What can hang from each mark
k28: k136 k901
k77: k901
k998: k621 k971
k621: k28
k971: k136 k860 k901
k901: k77 k136
k136: k28 k971
k860: k621

Known rows, with every way that one mark hangs from another
k77{k901}: [ 0.21  0.13 -0.61 -0.22  0.51  0.15  0.45  0.11  0.02  0.58  0.27  0.52
  4.75 -0.21  0.01  0.40 -0.01 -0.22  0.37  1.49 -0.07]
k28{k901}: [ 0.11 -0.27  0.83  0.19 -0.19  0.56  0.17 -0.09  0.98  0.99  0.14  0.09
  4.52  0.15  0.25  0.18 -0.03  0.25 -0.08  0.23 -0.68]
k901{k77 k136}: [-0.84 -1.93  1.40  1.04  0.26  0.89  3.78 -1.72 -0.78 -0.37 -0.29 -0.46
 -0.47 -0.83 -0.05 -0.78 -0.36 -4.76  3.02 -0.39 -2.35]
k136{k971}: [-0.34 -0.33  1.30  1.26  0.17 -0.11  0.34  0.06 -3.04 -0.69 -0.18  0.15
 -0.04 -1.62  0.69  0.11  0.73  0.00  1.36 -0.07 -1.69]
k971{k136 k860{k621} k901}: [ 1.24 -0.34 -0.01  0.93 -3.68  1.66 -2.52  2.32  1.46  0.40 -0.12 -1.32
  0.98 -1.76 -0.52  1.91 -0.75  1.36 -1.34 -0.46 -1.93]
k77{k901{k136{k28}}}: [ 0.35 -1.50  1.47  0.80  0.60  0.48  0.08  0.25 -0.92  0.36  0.95  0.12
  4.34 -1.16  0.37  0.08 -0.28 -3.50  1.37  1.36 -1.64]
k28{k136{k971}}: [-0.27 -3.35  2.25  1.13 -0.03  1.19 -0.41 -0.01 -2.58 -1.08  0.02  0.09
 -1.65 -1.53  1.16  0.18  0.54  1.03  0.06  0.08 -1.59]
k136{k971{k860}}: [-0.23 -0.23  0.73  2.08 -2.75  0.26 -0.64  0.55 -2.65 -0.68 -0.63  0.00
 -0.69 -2.16 -1.27 -0.36  0.88 -0.06  1.37 -0.58 -1.59]
k901{k77 k136{k971{k860}}}: [-1.00 -2.12  2.05  2.65 -1.97  1.11  3.27 -1.27 -2.92 -0.97 -0.81 -0.49
 -1.02 -2.49 -1.05 -1.07  0.29 -4.77  4.09 -0.87 -3.62]
k998{k621{k28}}: [-1.28  0.11  0.84 -1.21  0.84  3.83  1.05  0.43  0.20  1.01 -0.39 -0.53
 -2.71  0.55 -0.09 -0.46  0.17  1.25 -0.45 -0.30 -0.96]
k28{k901{k77 k136}}: [-0.53 -1.81  1.94  1.01  0.00  1.31  3.22 -1.44  0.36  0.69 -0.06 -0.29
  4.10 -0.49  0.24 -0.43 -0.36 -3.52  2.27 -0.09 -2.56]
k621{k28{k901{k77}}}: [-0.62 -0.25  2.04  0.19  0.71  5.22  2.32 -0.69  0.97  1.18 -0.07  0.17
  1.15  0.38 -0.27 -0.50  0.48  0.18  0.89  0.09 -1.11]
k77{k901{k136{k28 k971{k860}}}}: [ 0.20 -1.67  2.01  2.15 -1.21  0.69 -0.33  0.56 -2.61 -0.09  0.54  0.12
  3.96 -2.55 -0.42 -0.14  0.28 -3.50  2.23  0.95 -2.71]
k998{k621{k28{k901{k77}}}}: [-1.42  0.06  1.85 -0.65  0.81  4.60  3.48 -0.37  0.69  1.71 -0.43 -0.46
  0.21  0.42 -0.24 -0.56  0.49  1.03  0.38 -0.27 -2.05]
k136{k28{k901}}: [ 0.90 -0.16  3.52  1.50 -0.21  0.78  0.43  0.39  0.04  1.06  1.16  0.04
  3.65 -0.91  0.13  0.07  0.98  0.07 -0.18  0.07 -1.75]
k621{k28}: [-0.46 -0.15  0.76 -0.41  0.76  4.30 -0.74  0.32  0.29  0.31 -0.01  0.13
 -2.44  0.54 -0.10 -0.31  0.04  0.48 -0.20  0.08  0.27]
k860{k621{k28}}: [ 0.14 -0.21  0.95 -1.02  0.63  3.83  0.43  0.20  0.47  0.42 -0.34 -0.22
 -2.70  0.10  1.33 -0.72  0.05  1.51 -2.23 -0.30 -0.03]
k860{k621}: [ 0.55 -0.14  0.32 -0.66 -0.01  0.41  0.94 -0.03  0.20  0.16 -0.35 -0.29
 -0.74 -0.36  1.50 -0.41  0.04  1.12 -2.07 -0.37 -0.23]
k971{k901}: [ 0.48  0.26  0.53  0.17  0.05  0.52 -0.89  0.89  0.89  0.50  0.30 -0.02
  4.85  0.01 -0.20  1.38 -0.41 -0.15  0.11  0.41 -1.11]
k971{k136 k860{k621}}: [ 0.86 -0.64 -0.56  0.83 -3.73  1.21 -1.66  1.36  0.57 -0.10 -0.45 -1.30
 -3.86 -1.78 -0.29  0.50 -0.36  1.54 -1.45 -0.95 -0.77]
k971{k901{k77}}: [ 0.09  0.38  1.40  0.80  0.18  1.06  2.64 -0.31  0.69  0.55  0.05 -0.01
  4.87 -0.37 -0.62  1.02  0.20 -0.74  1.53  0.23 -2.17]
k998{k621{k28{k136 k901}}}: [-1.23 -2.02  2.11 -1.03  0.58  5.08  0.75  0.32  0.72  1.29 -0.18 -0.46
 -0.83  0.48  0.37 -0.27  0.05  2.03 -1.21 -0.08 -1.51]
k998{k971{k901}}: [-0.16  0.44  0.75 -0.88  0.25  0.55  1.38  0.78 -0.33 -0.02  0.20 -0.02
  3.47 -0.13 -1.58  1.24 -0.22  0.80  0.25 -0.03  1.75]
k998{k971{k136}}: [-0.27 -0.24  0.14 -0.78  0.12  0.44  1.05  0.70 -1.01 -0.58  0.27 -0.70
 -2.47 -0.82 -0.66  1.25 -0.30  1.43  0.42 -0.34  2.06]
k136{k28{k901{k77}} k971{k860}}: [ 0.38 -0.30  4.99  4.08 -2.91  1.43  2.65 -0.03 -2.78  0.38  0.31  0.06
  2.98 -3.40 -1.43 -0.61  2.27 -0.51  2.37 -0.69 -4.27]

Rows
[-0.85 -1.84  2.32  0.52  0.76  4.86 -0.80  0.11 -0.83  0.50  0.02 -0.09
  0.82 -0.41  0.82 -0.37 -0.30 -1.88  1.21  0.15 -1.76]	k621{k28{k901{k136{k971}}}}
[ 0.13 -1.69  2.30  1.65  0.68  0.44  0.26  0.29 -2.86 -0.07  0.74  0.22
  4.35 -2.21  0.84  0.16  0.23 -3.50  2.21  1.27 -2.79]	k77{k901{k136{k28 k971}}}
[-0.32 -1.67  0.17  1.27 -1.16  0.49 -0.50  0.31 -2.14 -0.20 -0.12  0.13
  3.93 -1.87 -0.38 -0.05 -0.37 -3.43  2.28  1.06 -1.90]	k77{k901{k136{k971{k860}}}}
[ 0.97  0.25  0.24  0.67 -3.60  1.26 -1.34  1.49  1.43  0.61 -0.53 -0.45
  3.49 -0.90 -1.42  0.46 -0.22  0.69 -1.56 -0.52 -1.18]	k971{k860{k621} k901}
[ 0.63  0.12  4.78  4.07 -2.65  1.40  1.80  0.78 -2.89 -0.04  0.45 -0.02
  3.28 -3.50 -1.80  0.37  2.02 -0.81  2.52 -0.55 -4.57]	k136{k28 k971{k860 k901{k77}}}
[ 0.60 -1.42  2.68  1.20  0.12  0.86 -1.26  0.99 -0.06  0.27  0.95 -0.45
  4.49 -0.92  0.25  1.09 -0.66 -3.49  1.08  0.28 -2.73]	k971{k901{k136{k28}}}
[ 0.02 -3.15  2.25  1.92 -2.36  1.80 -1.73  0.96 -1.84 -0.75 -0.13  0.01
  0.94 -1.94 -0.56  0.68  0.34  0.90  0.16 -0.05 -2.26]	k28{k136{k971{k860 k901}}}
[-0.12 -3.08  2.77  2.26 -2.27  2.12  0.50  0.22 -1.88 -0.72 -0.30 -0.04
  0.93 -2.14 -0.85  0.46  0.73  0.49  1.05 -0.20 -2.90]	k28{k136{k971{k860 k901{k77}}}}
[ 0.14 -0.19 -0.15 -0.37 -2.80  1.08  0.76  1.16 -0.55 -0.50 -0.33 -1.04
 -3.55 -1.54 -1.62  0.50 -0.17  2.11 -0.96 -1.14  2.00]	k998{k971{k136 k860{k621}}}
[-0.64 -2.26  1.03  1.84 -2.09  0.39 -1.19  0.22 -2.73 -0.98 -0.41 -0.50
 -1.01 -2.10 -0.47 -0.61 -0.45 -4.02  2.33 -0.59 -2.32]	k901{k136{k971{k860}}}
[-0.55 -2.38  1.53  1.28 -1.68  2.78 -1.06  0.36 -2.44 -0.75 -0.66 -0.55
 -2.61 -1.99  0.25 -0.99 -0.38 -3.22  1.16 -0.73 -2.30]	k901{k136{k971{k860{k621{k28}}}}}
[ 0.00 -1.46  1.66 -0.74  0.56  4.31  0.19  0.06  0.83  0.84 -0.28 -0.42
 -0.07  0.00  1.78 -0.73 -0.53 -0.39 -1.71 -0.19 -0.92]	k860{k621{k28{k901{k136}}}}
[-0.16 -1.89  3.68  2.12  0.21  1.13  3.99 -1.34 -1.43 -0.20  0.48 -0.48
 -0.43 -1.68 -0.10 -0.83  0.40 -4.88  2.99 -0.48 -3.31]	k901{k77 k136{k28}}
[-1.07  0.71  0.98 -1.75  0.45  0.96  2.91  0.99 -0.37  0.76 -0.19 -0.60
  2.73 -0.06 -1.57  1.05 -0.16  1.64 -0.07 -0.38  0.62]	k998{k621 k971{k901}}
[-0.08 -3.54  2.74  1.95 -2.58  2.03 -0.93  0.29 -1.37 -0.08 -0.14  0.12
  2.35 -1.79 -0.21 -0.01  0.53  1.27 -0.06 -0.13 -2.21]	k28{k136{k971{k860}} k901}
[-0.14 -0.40  1.40  1.47 -2.35  2.70 -0.33  0.71 -2.38 -0.44 -0.84 -0.14
 -2.34 -2.10 -0.35 -0.79  0.91  0.89 -0.06 -0.80 -1.64]	k136{k971{k860{k621{k28}}}}
[-1.72  0.23  1.66 -2.09  0.91  4.38  3.28  0.43 -0.19  1.27 -0.32 -0.45
 -0.26  0.47 -1.37 -0.23  0.16  2.31 -0.34 -0.52  1.28]	k998{k621{k28{k901}} k971}
[-0.36 -2.82  2.41 -0.19  0.45  5.81 -1.07  0.19  0.91  0.70  0.26  0.11
 -0.15  0.51  0.52 -0.11 -0.06  1.55 -1.10  0.35 -0.49]	k621{k28{k136 k901}}
[ 0.70 -1.30  2.07  2.16 -3.56  1.34 -2.46  1.65  0.35  0.24  0.45 -0.59
  3.77 -1.56 -2.29  0.50 -0.51 -3.49  1.11 -0.40 -2.59]	k971{k860 k901{k136{k28}}}
[-0.69 -0.76  1.70 -0.26  0.41  1.12  3.74 -0.26 -0.88 -0.22  0.04 -0.31
  3.16 -0.64 -1.58  0.68 -0.51 -2.24  2.21 -0.27  0.30]	k998{k971{k901{k77 k136}}}
[ 0.22 -0.19  1.85  1.52 -2.31  3.06 -1.11  1.41 -1.69 -0.05 -0.58 -0.15
  1.49 -2.10 -0.53  0.31  0.62  0.78  0.04 -0.46 -2.52]	k136{k971{k860{k621{k28}} k901}}
[-0.08 -0.51  1.86  1.54 -2.47  2.98 -0.25  0.64 -1.87  0.12 -0.72 -0.08
 -0.06 -2.02 -0.25 -0.75  0.92  1.06 -0.14 -0.66 -1.97]	k136{k971{k860{k621{k28{k901}}}}}
[ 1.00 -0.52  4.58  3.11 -2.98  1.29  0.44  0.87 -2.53  0.43  0.30 -0.11
  2.52 -3.36 -0.15 -0.58  1.85  0.76 -0.14 -0.79 -3.57]	k136{k28{k901} k971{k860{k621}}}
[-0.49 -3.47  3.95  1.98 -0.10  2.30  3.37 -1.32 -1.80 -0.02 -0.09  0.21
  2.83 -1.72  0.92 -0.01  1.06  0.64  1.42  0.10 -3.34]	k28{k136{k971} k901{k77}}
[-1.22  0.01  0.37 -1.58  0.35  0.94  2.69  0.88 -1.10  0.20 -0.10 -1.31
 -3.21 -0.80 -0.61  1.06 -0.23  2.27  0.09 -0.70  0.88]	k998{k621 k971{k136}}
[-0.16 -1.37  2.18 -0.36  0.67  4.64  2.43 -0.72  0.71  0.84 -0.43 -0.46
 -0.08 -0.22  1.50 -0.97 -0.14 -0.77 -0.79 -0.31 -1.63]	k860{k621{k28{k901{k77 k136}}}}
[ 0.21 -0.02  2.14  2.27 -2.59  1.31  2.11  0.30 -1.95 -0.15 -0.79 -0.21
  2.72 -2.69 -0.83  0.14  1.07  0.06  1.24 -0.68 -3.55]	k136{k971{k860{k621} k901{k77}}}
[-0.35 -2.07  4.33  3.75 -1.99  1.35  3.48 -0.91 -3.51 -0.77  0.01 -0.47
 -0.97 -3.36 -1.03 -1.15  1.07 -4.92  4.05 -0.94 -4.64]	k901{k77 k136{k28 k971{k860}}}
[-0.21 -1.31  1.63  1.02  0.25  1.18  2.09 -0.46  0.27  0.24  0.03 -0.37
  4.44 -0.63 -0.17  0.80 -0.71 -3.97  2.52  0.15 -2.96]	k971{k901{k77 k136}}
[ 0.27 -0.40  1.48 -0.93  0.52  4.20  0.51  0.18  1.08  1.05 -0.23 -0.16
  0.20  0.17  1.53 -0.58  0.06  1.64 -2.31 -0.13 -0.45]	k860{k621{k28{k901}}}
[-0.60 -3.04  3.25  0.60  0.57  5.72 -0.88  0.24 -0.98  0.26  0.15  0.28
 -0.15 -0.57  0.92 -0.04  0.43  1.48 -0.24  0.34 -1.57]	k621{k28{k136{k971} k901}}
